Each row comes from the steps of one path. Every step used is in the known rows, and no mark comes twice. Write the path behind each row, first mark first.
Known rows:
retu > pofimi: [-0.36 -0.11  0.34  0.23  0.70  0.60 -1.33 -0.69  1.64  0.28 -0.88 -0.58
 -0.84  0.30 -0.49 -0.39  0.90 -1.60  1.03 -0.15  0.29  1.28 -0.64  0.13
  0.08 -0.28 -0.34 -0.19 -0.63]
notigi > lobor > bubaki: [ 0.58 -0.98  0.28  0.32  0.22  0.50  0.19 -0.94  1.08 -0.85 -0.95  0.05
 -0.32 -0.21  0.27 -0.21  0.02 -0.52  0.83  0.49 -0.40 -0.70 -0.78  0.64
  0.27 -0.06 -0.31  2.25 -2.24]
lero > mibov > fufi > lupodul: [ 0.34 -0.64  4.00 -0.05  2.60  0.60 -0.06  0.58 -0.34 -0.99 -1.46 -0.11
 -0.67 -0.95 -0.13 -1.70  0.15 -0.28  0.48 -0.10  0.55 -1.20  0.57  1.59
  1.36 -0.01  0.51  1.04  0.57]
mibov > lero > maroke: [-0.82 -0.35  0.36  1.03 -0.02  0.29 -0.14  0.04  0.04 -1.22 -2.90  0.92
 -1.26  1.41 -0.20 -2.03  0.01 -0.46 -0.16  0.59  0.72 -0.68 -1.28 -1.38
  1.75 -0.18  0.33  0.58  0.24]
bubaki > lero > maroke > lobor > mibov > pofimi > retu > bapom: [ 2.90 -1.43  0.87  2.07  1.20  1.50 -1.19 -0.80 -0.28 -1.76 -0.65  0.20
 -0.39 -1.23 -1.09 -5.66 -0.52  0.70 -0.23  0.78 -1.19  2.67 -1.23  2.31
  3.00 -3.67  1.57  1.24 -2.10]
lobor > bubaki > lero > mibov > pofimi: [ 1.07 -1.22  2.67  0.67  1.60  0.90 -0.61 -1.30 -0.63 -1.41 -0.70  0.65
 -1.81 -2.56 -0.30 -2.45  1.42  0.23 -0.19  0.14 -1.94 -0.70 -0.38  0.82
  2.25  0.76 -0.50  1.12 -3.65]
lero > maroke > lobor: [ 0.46 -0.70 -0.43  1.80  1.40 -0.03 -0.18 -0.26  0.87 -0.57 -0.73  1.15
  0.06  0.74 -0.40 -0.88 -1.10 -0.55  0.40  0.13  0.19  0.53 -1.24  0.04
  0.91 -2.51  1.01  0.76 -0.64]
lupodul > fufi > mibov > pofimi > retu > bapom: [ 2.59 -1.03  5.02  0.31 -1.70  2.74 -2.71 -1.13  0.20 -0.74  0.15 -2.35
  0.25 -0.14 -1.59 -3.52 -0.17 -1.51  0.54 -0.25 -1.60  1.40 -0.89  2.02
  2.29  1.01  0.67  0.85 -1.49]
lero > mibov: [ 0.05 -0.98  1.60  0.11  2.22  0.12 -1.18 -0.55  0.80 -0.48 -0.43  0.28
 -1.04 -0.96 -0.36 -0.71  0.52 -0.30  0.34 -0.12 -0.07 -0.65  0.24 -0.36
  0.61  0.15  0.68  0.99 -0.89]
lupodul > fufi > mibov: [ 0.58 -0.65  3.70 -0.14 -0.33  1.44 -1.37 -1.12  0.74 -0.42 -0.16 -0.80
 -0.14  0.06 -0.81 -1.38  0.07 -1.97  0.69 -0.47  0.16 -0.65 -0.31  0.52
  1.22  1.01  0.23 -0.10 -0.85]
notigi > lobor > bubaki > lero > mibov > fufi > lupodul: [ 1.35 -0.83  4.95  0.36  1.86  1.07  0.92  0.11 -0.87 -1.56 -2.04  0.06
 -1.04 -1.80  0.15 -2.91  0.45  0.95  0.46  0.69  0.76 -1.57  0.65  2.35
  2.12 -0.52  0.12  2.62 -1.11]
mibov > fufi > lupodul: [ 0.71 -0.39  2.56 -0.52  0.71  0.54  0.04  0.44  0.03 -0.79 -1.50 -0.46
 -0.42  0.10  0.13 -1.64  0.04 -0.81  0.85  0.07  0.34 -1.19  0.40  1.67
  1.25 -0.43  0.01  0.93  0.95]
bapom > retu > pofimi: [-0.27 -1.68  0.25 -0.18 -0.80  0.77 -1.92 -0.60  1.62  0.29  0.12 -1.08
 -0.49  0.31 -0.35 -0.26  0.87 -1.64 -0.19 -0.36 -0.49  0.98 -0.62  0.67
  0.07 -0.13  0.30 -0.81 -0.43]
bapom > retu: [ 0.54 -2.29  0.19 -0.60 -0.96  0.47 -1.69 -0.54  1.21 -0.27  0.59 -0.49
 -0.45  0.02  0.12 -0.58  0.31 -1.03 -0.44 -0.31 -1.04 -0.97 -0.06  0.25
  0.57 -0.13  0.82  0.22 -0.45]
maroke > lobor > bubaki > lero > mibov: [ 1.38 -1.18  2.37  1.27  3.13  0.75  0.19 -1.63 -0.36 -0.97 -0.57  1.39
 -0.98 -2.93 -0.02 -2.49  0.58  0.42  0.07 -0.41 -0.09 -0.32 -0.06 -0.12
  1.35 -1.72  0.49  1.07 -1.98]
fufi > mibov: [ 0.31 -0.32  1.70 -0.80 -0.36  0.58 -0.98 -0.74  1.14 -0.61 -0.37 -0.31
 -0.58 -0.14 -0.48 -1.57  0.34 -1.07  0.60 -0.27  0.14 -0.41 -0.47  0.69
  1.01 -0.12 -0.18  1.15 -1.14]
mibov > pofimi > retu: [ 1.73 -0.33  0.68 -0.24 -1.04  1.15 -2.17 -0.56  1.21 -1.23 -0.26 -1.10
 -0.02 -0.27 -0.21 -1.37  1.57 -0.15  0.18  0.56 -2.27  0.02 -0.87  1.02
  1.50 -0.32 -0.19  0.99 -1.52]
pofimi > mibov > fufi: [ 0.21 -0.17  2.58 -0.11  0.12  0.06  0.00  0.19  0.68 -0.87 -1.51 -0.47
 -0.14 -0.30 -0.09 -1.65 -0.26 -3.74  0.37  0.51 -0.12 -0.34 -0.77  0.09
  2.08 -0.71  0.05  1.19  1.51]
lupodul > fufi > mibov > lobor > maroke: [ 0.28 -0.97  4.44 -0.24  0.08  1.56 -0.19 -0.31  2.02 -1.14 -1.60 -0.24
 -0.24  0.65 -0.39 -1.24 -0.04 -1.83  0.63  0.16 -0.08 -1.13 -1.43  1.07
  1.94  0.92 -0.37 -0.09 -0.84]
pofimi > retu: [ 1.41 -0.64  0.08 -0.53 -0.47  1.06 -1.17 -0.71  1.42 -0.90 -0.40 -1.10
 -0.08 -0.01 -0.06 -1.36  1.46  0.06  0.44  0.44 -0.28 -0.31 -0.27  0.29
  0.96 -0.24  0.07  0.93 -0.11]
lobor > maroke: [ 0.29 -1.13  0.19 -0.76  0.07  0.05  1.62 -0.17  1.24 -0.72 -0.82  0.31
 -1.17  0.44  0.12 -0.11  0.64 -0.85  0.52  0.44 -0.09 -0.83 -0.56  0.74
  0.47  0.01 -0.28  1.09 -0.36]
lupodul > fufi: [ 0.70 -1.03  2.13  0.28  0.44  1.01 -1.36 -1.05  0.79 -0.09 -0.27 -0.58
 -0.37  0.22 -0.38 -0.60  0.02 -1.77  0.72 -0.28 -0.28 -0.79  0.07 -0.48
  0.64  0.88  0.58 -0.30 -0.29]
bubaki > lero > mibov: [ 0.85 -0.77  2.40 -0.07  1.67  0.31 -1.26 -0.63  0.37 -0.58 -0.49  0.36
 -1.71 -1.50 -0.34 -2.47  1.05  0.56  0.24  0.21  0.28 -0.88  0.89 -0.43
  1.63 -0.54  0.98  1.28 -1.02]
retu > pofimi > mibov: [-0.28  0.32  1.46  0.26  0.73  0.78 -1.11 -0.33  1.83 -0.04 -0.91 -0.97
 -0.66  0.14 -0.83 -1.08  0.75 -4.22  0.64  0.19  0.41  1.99 -0.90  0.51
  0.81 -0.59 -0.36 -0.10 -0.65]
lero > maroke > lobor > notigi: [ 0.69 -0.64 -0.45  2.28  1.92 -0.12 -0.36 -1.27 -0.32 -1.30 -0.33  1.01
 -0.31 -0.13 -0.19 -1.08 -0.87 -0.49  0.18  0.43 -0.93  0.18 -1.43  0.42
  1.02 -0.68  0.96  0.78 -1.28]
notigi > lobor > mibov > fufi: [-0.10 -0.71  0.98 -0.05  1.00 -0.26 -0.09 -0.35  1.29 -1.28 -1.89  0.11
 -0.10 -1.05  0.44 -1.60 -0.41 -0.48  0.77  0.94 -0.11 -0.55 -0.63  0.85
  0.97 -1.89  0.52  1.92  0.37]

Which path is each row?
[ 0.06  0.62  3.95  0.04  1.08  1.08 -0.07  0.78  0.71 -0.50 -1.95 -1.37
 -0.24  0.11 -0.60 -2.01  0.40 -4.24  0.84  0.24  0.99  1.43 -0.50  2.45
  1.55 -0.70 -0.61 -0.08  0.88] -> retu > pofimi > mibov > fufi > lupodul
[ 0.25 -0.28  2.02  0.13  1.23  0.70 -2.48  0.03  2.63 -0.86 -1.52 -0.26
 -0.20  0.13  0.01 -1.81 -0.25 -3.52  0.42  0.55 -0.73 -0.11 -0.80 -0.05
  1.99 -0.85  0.14  0.76 -0.82] -> pofimi > mibov > lobor
[ 0.20 -1.22 -1.22  1.80  3.08 -0.02  0.40 -0.70  0.80 -1.22 -1.00  1.58
 -0.25 -0.60 -0.45 -1.91 -0.87 -0.64  0.18  0.26  0.23  0.95 -1.29  0.84
  1.11 -3.00  0.91  0.10 -1.35] -> lero > maroke > lobor > mibov
[-0.92 -0.55  2.10  1.93 -0.31  1.01 -1.20  0.24  0.74 -0.68 -2.11  0.24
  0.09  0.92 -0.86 -2.39 -0.37 -4.08 -1.33  0.02  0.40  2.44 -2.29 -0.41
  1.78 -2.76  0.78 -1.04  0.75] -> bapom > retu > pofimi > mibov > lero > maroke > lobor
[ 1.42 -0.86 -0.03 -0.39  0.66  1.10 -1.66 -1.11  1.39 -1.98 -0.50 -0.69
 -0.37 -1.55 -0.12 -2.52  1.74 -0.09 -0.05  0.63 -2.27  0.43 -1.07  1.85
  1.56 -0.65 -0.45  0.26 -2.25] -> lobor > mibov > pofimi > retu
[-0.28 -0.87  2.88  0.28  1.84 -0.11 -0.14 -0.08  0.02 -0.70 -1.42  0.13
 -0.71 -1.26 -0.11 -0.97  0.02 -0.43  0.41  0.07  0.12 -1.07 -0.19 -0.36
  1.36  0.05  0.63  1.15  1.12] -> lero > mibov > fufi
[ 3.24 -1.48  3.68  1.90  1.81  1.98 -1.22 -1.58 -0.97 -1.30 -0.21 -0.15
 -0.41 -3.07 -0.69 -4.48  0.29  0.86 -0.21 -0.06 -1.74  1.58 -0.64  1.47
  2.39 -1.70  0.90  2.01 -2.58] -> maroke > lobor > bubaki > lero > mibov > pofimi > retu > bapom
[ 2.06 -0.41  2.77 -0.12  0.22  1.25 -2.51 -0.66  0.45 -1.54 -0.39 -0.69
 -1.03 -1.83 -0.63 -3.13  2.37  1.30 -0.28  0.66 -1.71 -0.24 -0.08  0.73
  2.60 -0.57  0.49  1.33 -1.94] -> bubaki > lero > mibov > pofimi > retu
[-0.63  0.02  2.22  0.16  1.10  0.90 -0.03  0.48  3.10 -0.79 -2.33 -0.39
 -0.68  0.78 -0.29 -0.91  0.74 -4.18  0.58  0.87  0.23  1.55 -1.97  1.20
  1.52 -0.58 -0.99 -0.05 -0.64] -> retu > pofimi > mibov > lobor > maroke
[-0.26 -1.09  2.15  0.72  0.60  1.08 -3.57 -0.84  1.92 -1.10 -0.64 -1.29
 -0.31 -0.34 -0.15 -1.66  0.59 -4.27 -0.53  0.60 -1.90  1.08 -1.57  1.18
  1.62  1.20  0.03 -0.94 -1.34] -> bapom > retu > pofimi > mibov > lobor > notigi
[ 0.28 -0.57  0.72  0.59  1.80  0.27 -2.82 -1.29  1.20 -1.25 -1.11  0.05
 -0.73 -0.49  0.59 -1.28  0.22 -0.68  0.57  0.68 -1.88 -1.18 -0.86 -0.07
  1.25  1.26  0.09  0.70 -1.51] -> mibov > lobor > notigi
[-1.00  1.00  1.98  2.33  1.07  0.86 -0.58  0.11  0.82 -0.70 -3.06  0.69
 -0.17  0.89 -0.91 -2.38 -0.35 -3.91 -0.17  0.34  1.19  2.72 -2.35 -0.91
  1.76 -2.91  0.23 -0.33  0.53] -> retu > pofimi > mibov > lero > maroke > lobor
[-0.97 -0.53  2.61 -0.13 -1.31  1.15 -2.04 -0.13  1.14 -0.49 -1.79 -1.03
 -0.69  0.39 -0.40 -2.36  1.12 -4.38 -1.05  0.02 -0.13  1.22 -1.15 -0.51
  1.34 -0.46  0.05 -0.90  0.78] -> bapom > retu > pofimi > mibov > lero
[ 2.06 -1.38  0.96  0.05 -0.36  1.39 -1.36 -0.71  0.73 -0.26 -0.22 -1.60
 -0.29  0.21 -0.53 -2.71 -0.04 -0.23  0.75  0.31  0.01  1.07 -0.09  0.60
  0.89 -0.22  0.96  1.76  0.23] -> pofimi > retu > bapom
[ 0.27 -0.20  2.33 -0.02  0.86  0.72 -2.80 -1.34  1.19 -1.68 -1.03 -0.16
 -0.53 -0.73  0.20 -2.22  0.30 -0.94  0.59  0.40 -1.43 -1.04 -1.24  0.90
  1.80  1.37 -0.33  0.90 -2.06] -> fufi > mibov > lobor > notigi
[ 0.74 -1.32  4.16  1.74  0.56  2.31 -0.09 -0.94  0.18 -1.84 -2.19  0.32
 -0.78  0.38 -0.81 -3.52 -0.10 -0.68  0.01  0.35  0.53 -0.95 -1.59  1.15
  3.67  1.39 -0.53 -0.47 -2.73] -> lupodul > fufi > mibov > lobor > bubaki > lero > maroke
[-0.08 -0.56  4.04  2.45  0.58  1.88  1.03 -1.31 -1.03 -1.68 -2.71  1.13
  0.04  0.06 -0.75 -2.83 -0.78 -1.65 -0.33 -0.53  0.73 -0.05 -2.39 -0.29
  2.26 -0.09 -0.20 -0.60 -0.92] -> lupodul > fufi > mibov > lero > maroke > lobor > bubaki
[ 0.48 -0.74  0.49 -0.69 -0.60 -0.08  1.11  0.17  1.92 -0.59 -0.97  0.14
 -0.67  0.85  0.16  0.21 -0.06 -0.38  0.87  1.06 -0.05 -0.83 -0.73  0.93
  0.18 -1.07  0.18  2.76 -0.81] -> notigi > lobor > maroke
[-0.28  0.47  1.89  1.86  0.90  0.35 -0.30  0.14  0.36 -1.30 -2.67  1.28
 -0.12  0.65 -0.46 -2.92 -0.93 -3.29 -0.43  0.48  0.59  0.83 -1.76 -1.16
  2.10 -2.88  0.88  0.74  0.53] -> pofimi > mibov > lero > maroke > lobor
[-0.13 -1.25  1.47 -0.22 -0.70  0.99 -1.81 -0.22  1.85 -0.01  0.13 -1.40
 -0.36  0.21 -0.74 -1.02  0.76 -4.44 -0.45 -0.09 -0.39  1.71 -0.79  1.05
  0.85 -0.44  0.20 -0.76 -0.53] -> bapom > retu > pofimi > mibov
[-0.07 -0.45  1.93  2.11  1.61  1.68  0.05 -0.12  1.31 -1.55 -2.86  0.18
 -1.18  0.57 -0.81 -3.15  0.54 -3.19  0.00  1.09  0.82  1.67 -2.22  1.15
  3.30 -0.17 -1.09 -0.48 -2.65] -> retu > pofimi > mibov > lobor > bubaki > lero > maroke
[ 0.48 -1.14  3.00 -0.18  2.14  0.49 -0.17  0.02  1.60 -1.32 -1.96  0.95
 -1.75 -0.86  0.07 -2.30  1.00  0.70  0.14  0.89  0.05 -1.28 -0.20  0.24
  2.24 -0.51  0.28  1.22 -1.10] -> bubaki > lero > mibov > lobor > maroke
[ 1.62  0.08  2.18 -0.75 -1.94  1.60 -2.15 -0.77  1.28 -1.53 -0.18 -1.25
  0.14 -0.56 -0.68 -2.30  1.67 -0.36  0.12  0.25 -1.96  0.16 -1.38  1.88
  2.10 -0.19 -0.62  1.18 -2.08] -> fufi > mibov > pofimi > retu
[ 0.42 -0.70  3.60  0.10  1.39  0.04 -0.29 -0.28 -0.36 -0.82 -1.46  0.28
 -1.28 -1.65 -0.22 -2.68  0.75  0.43  0.22  0.27  0.39 -1.22  0.40 -0.40
  2.32 -0.65  0.81  1.38  1.05] -> bubaki > lero > mibov > fufi
[ 1.25 -0.52  0.31  1.55  0.88  0.19 -0.32 -0.43  0.26 -0.68 -0.84  1.34
 -0.66  0.12 -0.44 -2.49 -0.42  0.35  0.21  0.40  0.49  0.27 -0.52 -0.09
  1.77 -3.22  1.32  0.91 -0.75] -> bubaki > lero > maroke > lobor
[ 1.76 -0.87  0.91  0.84  1.37  0.60  0.31 -1.73  0.03 -0.77 -0.66  1.07
 -0.69 -1.84  0.38 -2.36  0.44 -0.08  0.26 -0.31 -0.40 -0.34 -0.29  0.01
  1.12 -2.10 -0.04  0.97 -1.58] -> maroke > lobor > bubaki > lero
[ 0.68 -1.48  0.49  1.61  1.34  1.05  0.09 -0.50  0.65 -1.72 -2.43  1.02
 -1.34  0.43  0.08 -2.79  0.16  0.28  0.00  0.91  0.10 -0.96 -1.38  0.57
  2.96  0.18 -0.39  0.62 -2.56] -> mibov > lobor > bubaki > lero > maroke
[ 0.88 -0.65  2.03  0.33  3.25  0.39  0.32 -0.25  0.21 -1.28 -1.48  0.74
  0.14 -1.99  0.43 -2.79 -0.61 -0.80  0.56 -0.25  0.22 -0.02 -0.03  2.33
  0.92 -3.27  0.55  0.21  0.60] -> maroke > lobor > mibov > fufi > lupodul
[ 2.29 -0.69  0.05  1.51  1.05  1.05 -0.96 -0.89  0.49 -2.38 -0.75  0.68
 -0.29 -1.51 -0.59 -4.31  0.87  1.01 -0.62  0.99 -1.45  1.20 -1.41  2.00
  2.91 -3.71  0.74  0.43 -2.36] -> bubaki > lero > maroke > lobor > mibov > pofimi > retu
[ 0.69 -0.85  0.11  0.60  0.09  0.31 -0.03 -0.21  0.19 -0.90 -1.05  0.57
 -1.59  0.71 -0.45 -2.48  0.30  0.36  0.18  0.84  0.73 -0.47 -0.25  0.16
  2.09 -0.74  0.73  0.94 -1.09] -> bubaki > lero > maroke
[-1.35 -0.83  1.82  1.07 -1.18  1.08 -0.92  0.54  0.73 -0.97 -2.36 -0.48
 -0.77  1.63 -0.98 -2.43  0.47 -3.99 -1.39  0.54  0.61  1.64 -2.01 -0.13
  2.06 -0.29  0.20 -0.98  0.37] -> bapom > retu > pofimi > mibov > lero > maroke
[ 0.46 -0.14  2.02  0.62  1.74  0.37 -2.74 -0.87  1.50 -1.62 -1.12 -0.27
 -0.54 -0.63  0.31 -2.04  0.11 -3.36  0.24  0.93 -1.76 -0.59 -1.11  0.29
  2.02  1.01 -0.03  0.81 -1.52] -> pofimi > mibov > lobor > notigi
[ 1.17 -0.82  0.10  1.71  1.94  0.27 -0.83 -0.82  0.23 -1.82 -0.89  1.77
 -0.82 -1.53 -0.51 -3.67 -0.16  0.25 -0.28  0.60 -1.49  0.99 -1.28  1.55
  2.48 -3.72  0.89  0.32 -2.77] -> bubaki > lero > maroke > lobor > mibov > pofimi
[-0.55 -1.15  2.77  0.03 -0.98  0.70 -0.82  0.25  1.13 -0.25 -0.92 -1.53
  0.01 -0.07 -0.51 -1.22  0.32 -4.67 -0.46  0.05 -0.26  1.29 -1.23  1.07
  1.44 -0.50  0.06 -0.61  1.62] -> bapom > retu > pofimi > mibov > fufi
[ 1.07 -1.25  0.21  1.37 -0.17  0.65  1.21 -0.40  0.13 -1.37 -1.50  0.71
 -1.14  0.57 -0.31 -1.99 -0.02  0.71  0.41  1.39  0.53 -0.58 -0.93  1.00
  2.02 -0.53  0.13  2.30 -2.73] -> notigi > lobor > bubaki > lero > maroke
